Each row comes from the steps of one path. Every step used is in the known rows, and no mark comes twice. Write the path behind each row, first mark first.
Known rows
V/R/K/C/Z/J: -39.3   3.9  32.4  -1.0  45.2 -15.5 -21.0  62.6 -33.7  30.6  -7.9 -22.7  47.1  14.2 -35.4   3.6 -19.8 -34.8 -65.4  13.1 -26.9  26.2 -41.6 -12.2  -3.6  16.1 -39.3
R/K: -26.7 -21.2  21.6  -1.5  -4.5   8.7  18.9  20.9  -7.1 -23.2   6.6 -32.2  39.9 -15.0 -23.2 -12.5 -35.3 -51.7 -39.1 -11.4  12.5  11.2 -30.9  -2.2   2.3   1.7 -17.8
Z/J: -22.3 -22.6   5.2 -14.3  -1.9 -12.0 -12.9  25.9 -33.4  25.3  -7.4  -0.9  29.1  24.1 -28.7   1.9   8.4 -15.8 -29.2  -2.2 -24.9  -9.2 -30.9 -11.3 -10.0  21.1 -32.4
C/Z/J/V: -27.0 -19.0   4.4   4.9 -13.9 -27.9  -1.9  55.6 -20.1  -0.1 -22.3 -16.0  39.9 -11.6   4.0  16.0  -8.9 -43.2 -10.1   9.3 -36.4   2.9 -52.5  10.9   4.8  -6.7 -28.9
W/J/V/R/K/C/B: -25.7   0.8  32.6 -20.1 -32.0 -22.9  17.6  44.8 -16.1  21.7  -6.1 -22.8  71.1 -24.7  -6.1  22.5 -40.9 -82.1 -61.6   0.7   4.4  64.0 -55.1   3.4  52.1   5.3   8.1
D/K/J/V/R: -18.2 -17.2 -21.4   6.5   6.2  -8.0  11.3   0.4  22.8  43.0  -9.0 -25.6  19.2  39.4 -18.1  25.1  26.8 -20.2 -41.6   4.6  19.9 -15.6 -41.4  22.4  11.8  -9.4  14.9
B/C/Z/J/V/R: -33.5 -19.7 -34.3   6.0  26.1 -31.0  -4.7  86.7   9.7  54.6  -4.5 -26.3  43.1  32.8 -12.4  38.4  20.7 -30.5 -40.4  12.7   1.0 -20.2 -57.6  20.9  15.0   9.1 -13.3
K/C/Z:  -6.2   0.8  45.5  -2.5  38.7 -29.1   0.4  34.8   2.3 -23.5   4.8 -26.6  26.5   0.8 -13.2  14.9 -62.6   0.5 -44.1   6.8  -4.9  48.3 -41.0  -4.5 -39.3   8.4 -14.9
A/R:   3.0 -27.2 -10.1  -9.5  -5.0 -13.0  16.6  18.6  50.3  -7.4  -0.4 -19.0 -10.3 -21.3 -20.9  11.3  15.1  -6.1 -29.0  -8.5  36.9  -4.1 -26.6  16.7 -28.4 -13.1   6.1
K/C:   1.9   2.1  42.2 -16.3  33.3 -25.0   8.9   2.8  -7.5  14.4  12.4 -17.7  27.1  13.2 -13.4  13.5 -34.2 -12.5 -40.9  -1.2  22.4  23.3 -28.9 -12.4  -4.2  10.8   4.3
D/L: -10.3  -0.2  13.6  16.8  27.1  -1.6  25.0  51.5  -0.8  -7.9  10.0  -7.7  30.6  18.5 -11.0   5.1 -29.3  25.2 -16.6  -3.7   6.8 -19.7 -23.0  13.6 -15.2  24.7   7.1
W/C/B/J/V: -12.8 -33.1   1.6   7.5 -45.3 -27.1  28.8  59.8 -10.8  -8.4  -5.4 -11.0  33.0 -45.6  37.2  40.6   4.5 -39.6 -18.3   1.0  -3.7  -7.3 -58.7  22.9  39.9 -15.6   3.3
W/C/V/R/K/J: -38.8 -17.7  29.3  -1.0  -6.3  15.5  -4.9 -27.8 -45.0  -3.0 -10.1 -41.5  19.7  29.6 -24.4  27.4  19.9 -58.3 -73.1  -3.1   9.1  45.5 -53.1  -1.3  -8.2 -36.8 -10.5
C/Z/J: -28.4 -17.8  12.9  -3.3   7.7 -16.9 -20.4  49.4 -30.0  -1.8 -12.7  -9.8  31.1  15.1 -27.8   3.9 -15.4  -1.3 -33.8   5.8 -44.1  13.5 -41.7  -6.2 -31.8  17.9 -44.2
C/V/R: -41.3 -23.2 -10.9   0.1 -22.4 -18.7  15.8   3.7  29.7  -1.5   2.0 -36.9  19.9  52.0 -38.6  28.4  -9.3 -14.4 -56.0  -3.2  13.3 -11.2 -51.3   6.8 -53.1  20.5  -1.9
A/R/K/C/B/J: -14.0 -15.2  19.3  -9.4   6.6  -4.1  26.3  64.2  20.3 -10.9  17.9 -11.0  14.3 -60.8   0.8  24.1  -6.4 -19.3 -62.2   0.8  16.3  15.2 -42.3  -2.5  41.1  -5.9  12.8
J/V/R/K/C/B: -21.1   5.0  29.0 -13.6 -13.8 -29.9  27.4  51.0 -13.9   5.6   5.3 -27.1  71.2 -16.3   8.0  24.2 -45.4 -70.5 -59.0   0.9   4.9  61.1 -56.0  -3.4  40.9  19.7  15.7
B/J/V/R/K/C: -29.9   5.9  31.3   6.0  46.8  -5.7  21.3  45.4  10.5  40.2  12.1 -32.8  34.8 -19.2 -15.5  16.1 -13.7 -54.4 -61.9   7.4  33.8  -1.6 -38.0  -0.9  52.6  -7.5   4.4
D/K/C/Z/J/V/R: -27.6  -3.9  -6.6  11.2  26.6 -31.4   1.4  59.2   8.2  54.8 -15.5 -23.1  45.5  36.2 -15.0  13.2   2.7 -36.3 -48.3  17.8  -7.3 -17.9 -44.4  18.8  16.9  10.9  -6.9
F/A: -38.6 -15.8  30.1 -12.1 -19.7 -27.7  24.7  -9.8  23.0  30.8   5.0 -25.5  12.6 -11.4 -25.0  -6.2 -34.5  69.1 -36.5 -17.4  -7.4  32.7 -22.5  10.1 -38.7  41.9 -19.0
Z/J/V/R/K/C: -34.9   9.4  36.1  -2.0  41.0 -13.5   5.0  41.1 -19.8  53.6  -1.8 -29.4  53.8   6.5 -20.0   6.5 -13.0 -74.9 -59.3   8.4  13.7  13.3 -37.8  -8.5  48.1   1.3  -9.3
W/C/B/R: -18.9 -50.0  12.2 -20.2 -47.9 -37.9 -17.2  45.0 -35.2 -15.0 -11.4 -23.9  27.2  17.4   4.9  61.5  -5.0 -36.2 -31.5 -15.4  -0.9  -6.1 -58.8  -0.8  12.4  -4.0 -12.7
Z/J/V/R/K/C/B: -31.0   1.7  28.1 -17.4 -10.0 -30.0  13.4  62.3 -37.0  20.4  -4.1 -19.9  75.7  -8.3   4.4  21.1 -26.2 -76.4 -62.7   5.1 -13.3  54.2 -55.2  -8.8  47.0  22.3   2.4
J/V/R/K: -42.5 -13.6  -1.7  11.6  -1.4   1.3  24.7  42.3  12.8  21.1  -0.8 -42.3  48.7  -9.1 -23.7   5.3 -16.5 -71.1 -45.1  -3.4  24.4  -9.2 -41.6  14.8  28.1   0.3  -8.1
F/A/R/K: -38.1 -17.1  19.6  -1.6 -10.1   0.0  30.4  21.3  37.1   2.6   1.4 -41.5  11.2 -56.2 -25.6 -19.2 -12.0  -7.8 -51.2 -14.9  22.2  33.6 -24.6  15.6   0.9  -7.6 -14.1
D/K/C/V/R: -31.1 -10.9   3.2   0.9   5.8 -26.0  16.7   8.0  26.9   8.0   2.7 -35.8  29.7  60.5 -30.9  15.4 -16.3 -24.2 -69.3   5.1  13.7 -10.0 -42.8   7.5 -32.8  13.3  12.9

Which path is each row?
-37.3 -11.8  48.2 -10.0 -11.5 -15.5  18.6  -6.5 -16.8 -54.2   4.2 -42.8  37.5  12.2  -8.2   9.0 -46.9 -68.8 -57.5  -1.6  -0.4  40.5 -52.2 -13.8 -22.1 -17.1  -2.9 -> R/K/C/V
-39.3 -18.0  21.4  -6.7  -0.3  22.0  -2.1 -32.5 -17.8  -8.6   0.6 -38.7  13.9  25.9 -36.5  24.5   8.8 -41.5 -70.6  -3.7   8.7  40.3 -50.6  -8.6 -10.5 -28.3  -5.0 -> C/V/R/K/J
-24.7 -13.5 -13.7   1.3   3.5  -7.6   6.6  -0.2  15.4  47.2  -6.8 -26.3  14.7  27.7 -21.3  40.1  22.6 -25.2 -38.5   2.7  23.9  -4.6 -48.3  14.6   6.6  -4.8   8.4 -> K/J/V/R
-48.1 -27.2  -9.8   4.3   2.2  -2.0  18.5  47.1  10.0  -9.6  15.2 -50.8  46.3  26.9 -26.7  16.6 -11.8 -66.9 -68.0  -4.1  21.7   6.3 -55.7   6.7  -0.9  -4.2  -6.8 -> B/C/V/R/K
-32.4   4.9  45.3   6.7  21.8 -14.6  -0.4  56.2   5.6  14.7 -10.1 -38.7  45.0 -25.5 -24.7  12.1 -52.0 -58.6 -58.7  12.0   0.5  46.2 -49.9  12.0  12.2 -18.0 -21.1 -> W/J/V/R/K/C/Z
-31.8   2.4  35.1  17.6  51.0 -13.2  10.1  74.5  15.9  -3.1   4.4 -37.8  33.9 -30.2  -9.0  19.3 -42.8 -33.3 -60.8  14.9   4.3  23.0 -50.4   6.1  16.7 -10.7 -12.4 -> B/J/V/R/K/C/Z
-35.1 -15.5 -11.4  15.5  -1.8 -33.5  -5.3  62.6 -14.9  53.4 -24.2 -25.4  43.5  24.0  -8.8  31.1  18.1 -42.9 -39.7  11.1  -7.2 -12.8 -54.5  23.6   4.4   3.4 -24.9 -> W/C/Z/J/V/R
-41.0 -16.8  26.7   2.9   7.9 -24.3 -18.7  68.9 -33.0   5.8 -21.3 -30.1  42.6 -13.9   3.8  24.7  -7.0 -73.9 -24.0  10.4 -26.6   5.7 -57.4  -0.8  46.6 -30.3 -33.0 -> B/R/K/C/Z/J/V
-28.3 -11.9  18.7  -7.0  20.7  24.6  -6.0 -22.9 -17.5  18.2   1.4 -31.7  12.3  21.5 -42.1  17.9  10.8 -29.2 -64.7  -3.9  19.9  37.0 -37.1  -7.1   1.9 -15.6  -4.3 -> V/R/K/J
-45.8 -18.5  -5.9  10.9 -14.2   1.9  30.7  66.9  15.5  10.5   4.6 -33.1  46.9 -32.9 -11.4  18.4 -11.8 -63.1 -53.7   0.5  15.2  -7.6 -51.5  14.4  47.2   5.2  -1.4 -> C/B/J/V/R/K
-27.5   9.5  38.1  12.4  41.8 -22.1   9.0  58.7   7.0  -5.0   0.6 -43.7  46.4 -16.0 -10.1  14.8 -55.8 -47.3 -54.8  12.3   3.0  43.2 -50.3   4.6   1.0  -5.3 -13.9 -> J/V/R/K/C/Z
-20.1   3.7  31.9 -17.9  -6.0 -23.1  21.1  46.0 -15.5   7.9  11.1 -24.9  64.8  -6.2  -6.5  19.1 -49.4 -49.4 -71.1  -2.0   6.8  62.4 -48.3 -10.6  20.6  33.8  10.6 -> V/R/K/C/B
-28.8 -24.6 -17.7  11.7 -22.4 -26.7  22.9  64.6  11.3  45.0  -5.0 -19.7  33.6  -9.2   3.9  47.9  20.2 -31.4 -43.8   4.7  17.0 -28.9 -57.5  29.6  30.8   5.2   6.0 -> W/C/B/J/V/R
-37.5  -7.8  11.0  -6.6   5.4 -25.7  12.6   3.5  21.7  12.7   6.5 -37.0  22.8  53.5 -31.9  32.3 -18.5 -25.0 -66.9   2.9  19.7   5.8 -49.9  -1.9 -37.3  15.5   5.7 -> K/C/V/R
-24.2 -18.2  18.6   1.8 -12.9 -15.2  34.4  61.4   2.4 -10.2   5.3 -17.2  39.6 -61.1  26.8  27.1 -16.9 -55.5 -32.1   4.2   1.5   7.5 -56.0   8.6  65.4 -15.9  12.5 -> R/K/C/B/J/V
-29.7 -30.4  16.2 -12.8 -32.8  -3.2  -1.6   8.5 -26.4 -19.8 -13.5 -31.4  27.2 -15.0  13.4  45.5   7.2 -70.4 -25.6  -5.1  -5.8  36.2 -64.2   1.0  53.4 -46.8   3.0 -> C/B/R/K/J/V
-20.2 -14.7  30.3  -7.8   5.6  -5.2  24.4  53.9  -3.4 -15.4  20.7  -9.2  30.3 -48.1   0.3  21.9 -26.3 -15.5 -58.2  -0.4   4.1  16.8 -43.3  -9.6  40.3   9.8   6.9 -> R/K/C/B/J
-26.9  -9.9  -7.5   2.0  10.2 -25.4  24.6  58.2  31.0  47.8   5.0 -18.9  30.4  -7.3  -5.4  45.9   2.4 -21.8 -51.1   8.6  23.4 -16.3 -51.6  13.7  37.7  16.7  16.4 -> K/C/B/J/V/R
-37.3 -25.3   2.4 -10.9  16.7  16.1  -4.0  -4.9 -18.7  -1.7  11.7 -41.0  18.7  39.9 -23.7  34.5  22.6 -45.9 -71.7  -2.2  15.9  41.8 -57.4  -3.6   4.0 -34.3   1.1 -> B/C/V/R/K/J
-46.5 -16.7  -5.5  17.5   7.7   9.8  25.9  55.0  24.2  22.7   4.3 -37.0  32.9 -28.8 -22.5  10.3  -4.0 -55.4 -48.0   0.2  26.3 -26.9 -42.1  16.4  42.2  -7.9  -7.3 -> B/J/V/R/K
-15.1 -32.8  -1.0  -6.7 -21.4  -7.4  23.6  52.9  15.1 -20.7  17.6  -1.4  13.4 -35.4  -5.0  28.6 -12.2  20.6 -39.4  -5.0  -3.0  -6.2 -45.4   0.7   9.9  20.3   4.3 -> C/B/J
-11.8   0.1  44.1 -22.8 -15.5 -24.4  22.3  36.5 -26.7 -22.4  10.1 -20.7  64.4 -19.9   5.9  11.4 -56.6 -53.3 -57.9  -5.0  -3.3  74.6 -48.5 -15.3  19.0  23.1   8.5 -> R/K/C/B
-41.2 -36.8  16.5 -15.7 -30.8  -4.5  -3.0  48.9 -13.0 -35.0   1.6 -37.0  38.6 -12.7 -18.5  26.1 -31.5 -60.4 -41.7 -16.9  -0.3   9.1 -51.9  -8.8  31.4  -4.9 -17.4 -> C/B/R/K
-42.5 -20.9   0.8  14.9 -22.5  -5.3  26.9  70.3 -12.1  20.0  -3.6 -36.4  55.7 -33.2  -0.6  19.8  -2.6 -77.8 -56.8   0.9  16.0   0.4 -54.9  21.2  50.1  -9.7  -6.8 -> W/C/B/J/V/R/K
-52.8  -9.2   2.3  15.5   8.4  -2.8   6.3  63.1  -1.1  19.2 -11.1 -39.4  55.5  -9.2 -27.7   5.9 -15.6 -69.0 -49.6   5.9  -5.0   1.1 -48.0  11.2  23.1  -1.4 -28.9 -> C/Z/J/V/R/K
-32.7  -0.4   0.7   4.3  28.2 -31.0  -3.1  59.6   3.9  62.1 -10.3 -23.7  40.5  22.9 -19.2  27.6  -0.1 -36.2 -46.0  15.3  -2.1  -1.0 -49.2   9.2  10.0  12.8 -12.5 -> K/C/Z/J/V/R
-14.8   3.4  43.9   3.1  43.3 -15.3   6.5  52.3  14.4 -33.2   2.6 -37.9  25.6 -32.4 -16.0   3.0 -49.6 -32.2 -56.2   6.8  10.0  56.7 -39.4   0.0 -15.9 -19.0 -11.9 -> A/R/K/C/Z
-54.7 -20.7   4.9   6.5 -17.7   2.7  21.4  19.2  11.0 -17.0   5.0 -48.8  40.0  16.8 -38.2   5.7 -25.8 -60.7 -64.4  -5.8  14.7   4.1 -48.6   2.9 -18.5   3.1 -13.5 -> C/V/R/K
-18.5 -28.9  24.0 -30.4 -10.8 -35.7 -15.6  35.0  -9.5  -5.0   1.7 -22.1  22.2  21.0  -6.5  56.9 -22.3 -20.5 -38.1 -10.8   5.8   4.2 -54.2 -19.2  24.0   6.4   1.5 -> K/C/B/R
